Each row was made from one walk, in order. Every step used is in the known rows, and no mark comes twice. Write each row's walk.
Known rows
nirib-panu-dafib-posa: -1 46 18 -7 -5 9 -14 22 8 10 10 3 18 -29 12 35 4 -3 -43 -5 4 12 -9 -10
 -12
posa-panu-dafib-kera-nabero: -15 -20 18 -28 18 6 37 -2 -5 -13 -12 -15 12 -5 -14 -51 -23 -14 -42 20 29
 -49 -8 6 12
posa-panu-dafib-kera: -14 -13 9 -23 27 7 34 0 4 -15 -14 -1 13 3 -17 -36 -24 -10 -35 18 19 -40
 -1 2 17
nirib-panu-dafib: -2 35 16 -21 1 -4 -9 24 9 8 21 -2 19 -30 9 23 3 -5 -44 9 8 6 9 -10 -3
posa-dafib-guri: 46 34 -17 32 8 5 -57 -6 2 -13 -7 31 -21 26 1 36 4 11 -2 8 -6 -14 36 22
 -1
dafib-posa: -3 12 10 10 -5 18 -8 -8 9 -10 -5 1 6 -7 6 31 5 16 12 -25 -11 24 -29 -3
 29
kera-dafib-posa: 6 -10 8 19 -33 4 7 -14 -18 -9 17 2 -18 19 33 15 -11 17 7 -38 12 8 -17 5
 34
panu-dafib: -15 10 -5 -21 -7 -3 -2 -21 20 2 10 37 -16 7 7 5 -8 7 -34 -1 22 -14 8 11
 44
nabero-guri-dafib: 19 4 -45 -20 23 -32 2 21 33 -13 2 16 23 16 5 31 -3 -13 54 25 -15 31 10
 -1 9
nabero-panu-posa-dafib-kera: -2 17 -21 16 27 -10 -29 6 -12 26 4 4 -15 8 -3 -8 17 13 33 -18 -36 30 9
 -2 -83
dafib-panu: 1 6 34 30 4 33 -18 20 17 2 -1 -20 19 -18 -9 -6 3 2 -6 10 -14 21 2 -18 40
nabero-panu-posa: -5 1 -16 0 26 -31 -6 7 -6 22 30 -1 0 -4 7 -21 18 21 41 -13 -29 42 4 -7
 -69
kera-nabero-guri-dafib-panu-posa: 6 -19 2 -10 -16 -28 22 9 -8 3 12 -36 10 -11 7 -27 -1 -18 30 26 21 1 -15
 1 -22
nirib-kera-dafib-guri: 20 2 10 10 -11 -45 -1 -16 -60 -29 -9 37 -2 -7 16 -30 7 3 -14 -30 -2 2 14
 2 18
panu-posa: -18 -19 -7 -19 -2 -45 38 -17 -10 8 32 12 -21 7 -3 -7 2 14 54 -3 7 1 10
 -18 -15
kera-dafib-panu-posa: 0 -19 15 33 -28 -3 19 -1 -22 10 27 -2 -23 22 20 -16 -13 9 15 -15 15 1 6
 -13 14
panu-posa-dafib: -1 4 -19 -9 0 -17 12 -14 -6 16 16 20 -41 28 -7 26 0 14 44 -10 -2 -8 17
 -13 -39
posa-dafib: 19 24 -9 -5 6 31 -39 -4 19 -1 -8 4 -20 19 -6 52 -1 10 -3 -9 -18 -1 18 6
 9
nabero-panu-posa-dafib: 5 17 -25 8 25 -11 -26 7 -3 26 20 4 -14 10 2 1 17 21 35 -18 -35 33 9 -4
 -86
guri-dafib-kera: -14 -19 -29 -2 -8 26 -1 0 30 8 -29 4 8 3 -19 40 13 -14 -5 18 -12 -10 9 4
 2
posa-dafib-kera-nabero: 3 11 9 11 -5 31 -41 -11 -14 1 -36 -17 -24 -3 -15 12 -2 -10 -18 -8 -2 -22
 5 14 7
guri-dafib: 2 -17 -33 -19 -10 23 9 3 48 9 4 4 11 12 -6 58 14 1 1 19 -13 -1 10 3 -5
posa-panu: 6 -25 16 -36 36 1 42 15 10 -23 13 -31 31 -4 -11 -24 -16 3 1 20 0 -13 -2
 -9 12

Write each row's walk
-14 25 -6 -1 -17 18 -7 -25 18 4 -6 42 -18 11 9 23 -5 9 -33 -19 16 -7 -16
 11 32 | panu-dafib-posa
3 4 17 -3 14 26 22 5 10 -17 -8 -16 21 -2 0 11 -7 10 6 -13 -10 6 -35 -8 7 | dafib-posa-panu
-7 -8 19 -15 -12 -11 -10 -6 -14 10 22 -38 2 -30 15 -53 8 3 -31 -1 19 4
 -20 23 -27 | kera-nabero-panu-dafib
-4 -10 -25 11 -17 38 15 15 44 29 0 3 4 17 -17 46 16 -3 12 23 -14 -2 7
 -16 -38 | guri-dafib-panu-posa
9 -17 10 11 -19 9 29 -6 -18 -14 16 -9 -8 22 27 2 -21 13 1 -28 14 -4 -20
 2 18 | kera-dafib-posa-panu
12 -16 7 -10 -13 -16 9 13 0 -3 8 -42 19 -18 7 -25 -2 -21 16 27 17 8 -16
 5 -3 | kera-nabero-guri-dafib-panu
6 -2 11 -35 -5 -37 14 -1 -36 -20 -22 -6 22 -37 -1 -30 13 -21 -3 -10 -7
 12 -17 -4 -8 | nirib-kera-nabero-guri-dafib
-27 -29 35 5 -10 -12 -3 -15 -36 -10 -24 -38 3 -40 -13 -52 1 -19 -13 4 18
 -18 -10 10 40 | dafib-kera-nabero
1 0 -32 -2 -19 44 5 0 46 10 -13 9 8 14 -2 80 17 4 4 0 -19 7 -15 3 -14 | guri-dafib-posa
31 -16 -3 37 -23 -44 -4 -14 -34 -22 34 23 -18 24 36 -20 -9 14 5 -4 30
 -12 28 21 35 | kera-dafib-guri
4 -4 -17 12 -14 53 -4 20 52 21 -9 -5 18 7 -14 55 15 -6 -9 25 -19 4 7 -8
 -7 | guri-dafib-panu
-18 -20 24 5 3 -34 -6 -3 -37 -18 -26 -31 9 -35 -8 -59 -6 -29 11 9 15 -3
 -9 8 39 | dafib-kera-nabero-guri
-10 -1 23 29 -3 8 8 11 1 16 10 -6 -2 -3 -13 -14 5 3 25 7 -6 13 3 -30 -1 | dafib-panu-posa
-2 -11 5 -39 27 7 39 3 17 -15 9 1 15 10 -8 -23 -23 0 -30 19 19 -33 0 1
 13 | posa-panu-dafib
-13 2 -17 3 1 -15 3 -18 -19 16 -6 21 -41 22 -18 14 1 3 40 -12 -4 -17 17
 -12 -34 | panu-posa-dafib-kera
22 35 8 30 4 61 -52 14 22 8 -19 -5 -12 13 -14 45 1 4 -13 -3 -26 4 14 -6
 5 | posa-dafib-panu
15 -4 -1 -15 27 -12 29 2 5 -21 8 17 13 17 -3 -34 -19 1 -31 30 28 -42 13
 11 6 | posa-panu-dafib-guri
-32 -4 12 -5 -19 -4 -5 -28 -13 3 -19 14 -19 -12 -4 -35 -9 -15 -50 0 37
 -35 -4 20 40 | panu-dafib-kera-nabero
-5 33 -17 11 14 12 -37 1 14 18 4 19 3 1 16 1 13 18 -19 -24 -23 36 -14 14
 -36 | nabero-panu-dafib-posa
-23 -21 29 14 2 -11 -21 -4 -37 0 -23 -42 9 -44 -8 -61 9 -15 -12 -1 2 2
 -13 13 4 | dafib-kera-nabero-panu
8 2 -40 -6 24 -31 -4 19 19 -12 -19 17 22 10 -3 19 -4 -25 49 24 -16 24 8
 0 14 | nabero-guri-dafib-kera
-2 0 22 7 -17 -18 13 -6 -52 -7 -12 19 -6 -9 4 -26 4 -2 -7 -38 -11 11 -3
 -23 2 | nirib-kera-dafib-panu-posa
